Each row comes from the steps of one path. Every step used is in the known rows, and no mark comes twice. Write the path behind each row, first mark first.
In the rows, 128 means zero.
Known rows
f -> d -> n -> e -> l: [114 137 105 153 131 116 110 157 148 146 174  84  98 141 173 122 123 198
 198  97 139 137 109 120 136]
j -> d -> n: [117 149 118 100 139 132 104 142 156 167 167 104  93 150 156 149 144 181
 154 111 158 141 125 146 135]
d -> n -> e: [105 145  92 120 139 124 113 133 155 159 167 101 102 141 172 133 117 186
 204 115 154 133 127 145 142]
d -> n -> e -> l: [121 122  80 149 138 106 124 149 151 150 159  98  96 141 167 132 130 194
 207 105 140 139 113 124 137]
n -> e -> l: [135 132 108 137 143 110 128 156 144 141 150  91  96 139 169 116 123 197
 199 105 122 129 102 160 137]
d -> m -> e -> l -> k: [140 124 141 113 127 112 139 133 141 143 165  71  93 134 157 125 139 198
 178 106 170 140  92 106 123]
f -> d -> m: [115 150 153  83 114 128  99 169 147 149 153  73 103 131 161 107 132 195
 130 111 159 136  98 129 128]
l -> e -> n: [130 141  98 123 116 120 131 133 134 148 184  82  90 116 150 116 127 187
 170 104 104 139  97 150 129]
n -> e: [119 155 123 102 143 127 119 143 147 151 155  97 101 141 175 114 109 190
 193 115 138 122 114 187 142]
f -> d -> x: [128 170 146  85 123 124  97 161 141 145 212 101 101 133 157  97 144 183
 115 107 123 128  79 138 134]
d -> x: [136 153 116  84 134 112 113 151 145 148 190 117  99 132 149 108 152 178
 125 115 117 131  83 144 136]
k -> l -> e -> m: [135 119 128 131 118 132 127 150 153 152 184  92  93 154 144 121 111 185
 169  81 123 130  88 135 120]
j -> k -> l: [119 145 133  98 143 128 107 169 145 168 218 137 100 168 163 120  90 183
 139  98 180 113 108 146 140]
f -> d -> m -> e -> l: [142 143 152 115  99 116 118 178 146 146 151  72  98 137 157 128 142 197
 155 103 160 145  80 134 121]
m -> e: [139 168 165  99 108 138 122 155 147 149 163 109 100 138 158 131 113 181
 146 111 161 133  96 190 134]
n -> e -> l -> d: [113 134 109 144 154 118 133 143 141 153 158  43  78 139 181 117 126 203
 181 111 148 122 110 173 138]
k -> l -> e -> n: [124 133 112 129 119 119 128 142 138 154 203  93  95 124 149 120 117 184
 173  95 118 127 101 128 124]
d -> n -> e -> m: [119 122  67 143 130 119 126 151 167 167 148  90 101 154 168 126 121 194
 203 101 134 146 109 126 126]
j -> d -> l -> k: [125 147 165  87 153 133 107 119 152 158 175  76  86 148 160 146 137 188
 142 115 181 122 110 136 123]
n -> e -> l -> k: [130 125 126 135 158 112 136 119 135 135 179  75  92 135 173 108 117 201
 209 102 144 124 110 129 135]
m -> e -> l -> d: [127 145 138 142 126 129 134 155 141 153 165  50  76 135 166 128 132 195
 145 108 167 131  95 176 130]

Which path is each row?
[116 151 137  89 113 132 125 147 153 170 146  49  87 138 167 139 143 191
 146 124 195 136  99 171 126] | l -> d -> m -> e
[101 121  90 159 137 119 120 144 146 154 172  58  80 128 160 131 137 191
 142 107 167 141 114 111 134] | e -> l -> d -> n
[ 80 139  77 128 159 129 107 134 156 192 219  79  86 171 192 140 106 191
 198 110 199 116 136 139 142] | j -> k -> l -> d -> n -> e
[138 122 142 134 148 115 136 129 131 128 182  83  91 126 158 103 120 196
 158  97 145 130 100 111 133] | e -> l -> k
[116 118  99 146 155 110 131 114 142 140 185  78  91 138 172 123 121 198
 218 101 157 133 119  92 136] | d -> n -> e -> l -> k
[111 156 184 108 133 140  98 130 143 137 195  68  95 129 166 115 106 192
 122 107 188 119  99 110 123] | f -> d -> l -> k
[116 141 157 107 142 129 112 120 148 142 177  82  93 128 159 126 113 188
 132 115 179 122 103 111 126] | d -> l -> k
[113 139  76 110 121 113 127 168 154 198 192  59  88 151 174 141 134 199
 159 115 196 134 103 129 117] | j -> k -> l -> d -> m -> e -> n
[138 157 116 122 106 120 134 163 144 157 161  94 100 120 160 125 123 189
 154 112 137 142  97 158 123] | m -> e -> n
[151 144 145 130 113 118 131 168 143 140 157 107  95 136 151 130 129 189
 156 102 144 139  85 161 129] | m -> e -> l
[123 138  83 120 154 102 126 140 144 160 192  60  80 139 172 115 165 195
 171 116 126 125  88 145 135] | n -> e -> l -> d -> x
[ 85 145  90 131 149 132 117 123 153 170 173  57  88 143 185 134 119 191
 195 119 173 127 132 153 142] | l -> d -> n -> e
[114 135 100 118 112 115 133 164 156 179 159  52  93 130 167 138 141 196
 155 116 180 135 105 125 113] | k -> l -> d -> m -> e -> n
[140 131 119 112 123 134 114 139 166 168 161  72  80 163 144 153 147 187
 162  97 122 140  81 159 111] | j -> d -> l -> e -> m
[111 118  87 116 146 106 129 148 152 166 131  32  83 138 177 123 153 206
 183 120 163 133 107 139 130] | n -> e -> l -> d -> m
[134 124 114 127 110 130 118 142 161 155 164  82  86 148 142 138 125 186
 153  97 124 140  75 140 114] | d -> l -> e -> m
[137 147 110 116 129 110 127 150 144 158 194  64  79 138 159 125 171 189
 137 113 142 132  74 147 127] | m -> e -> l -> d -> x
[122 147 145 102 114 136 104 124 148 149 184  90  87 134 142 145 124 177
 146 110 141 127  89 155 127] | d -> l -> e
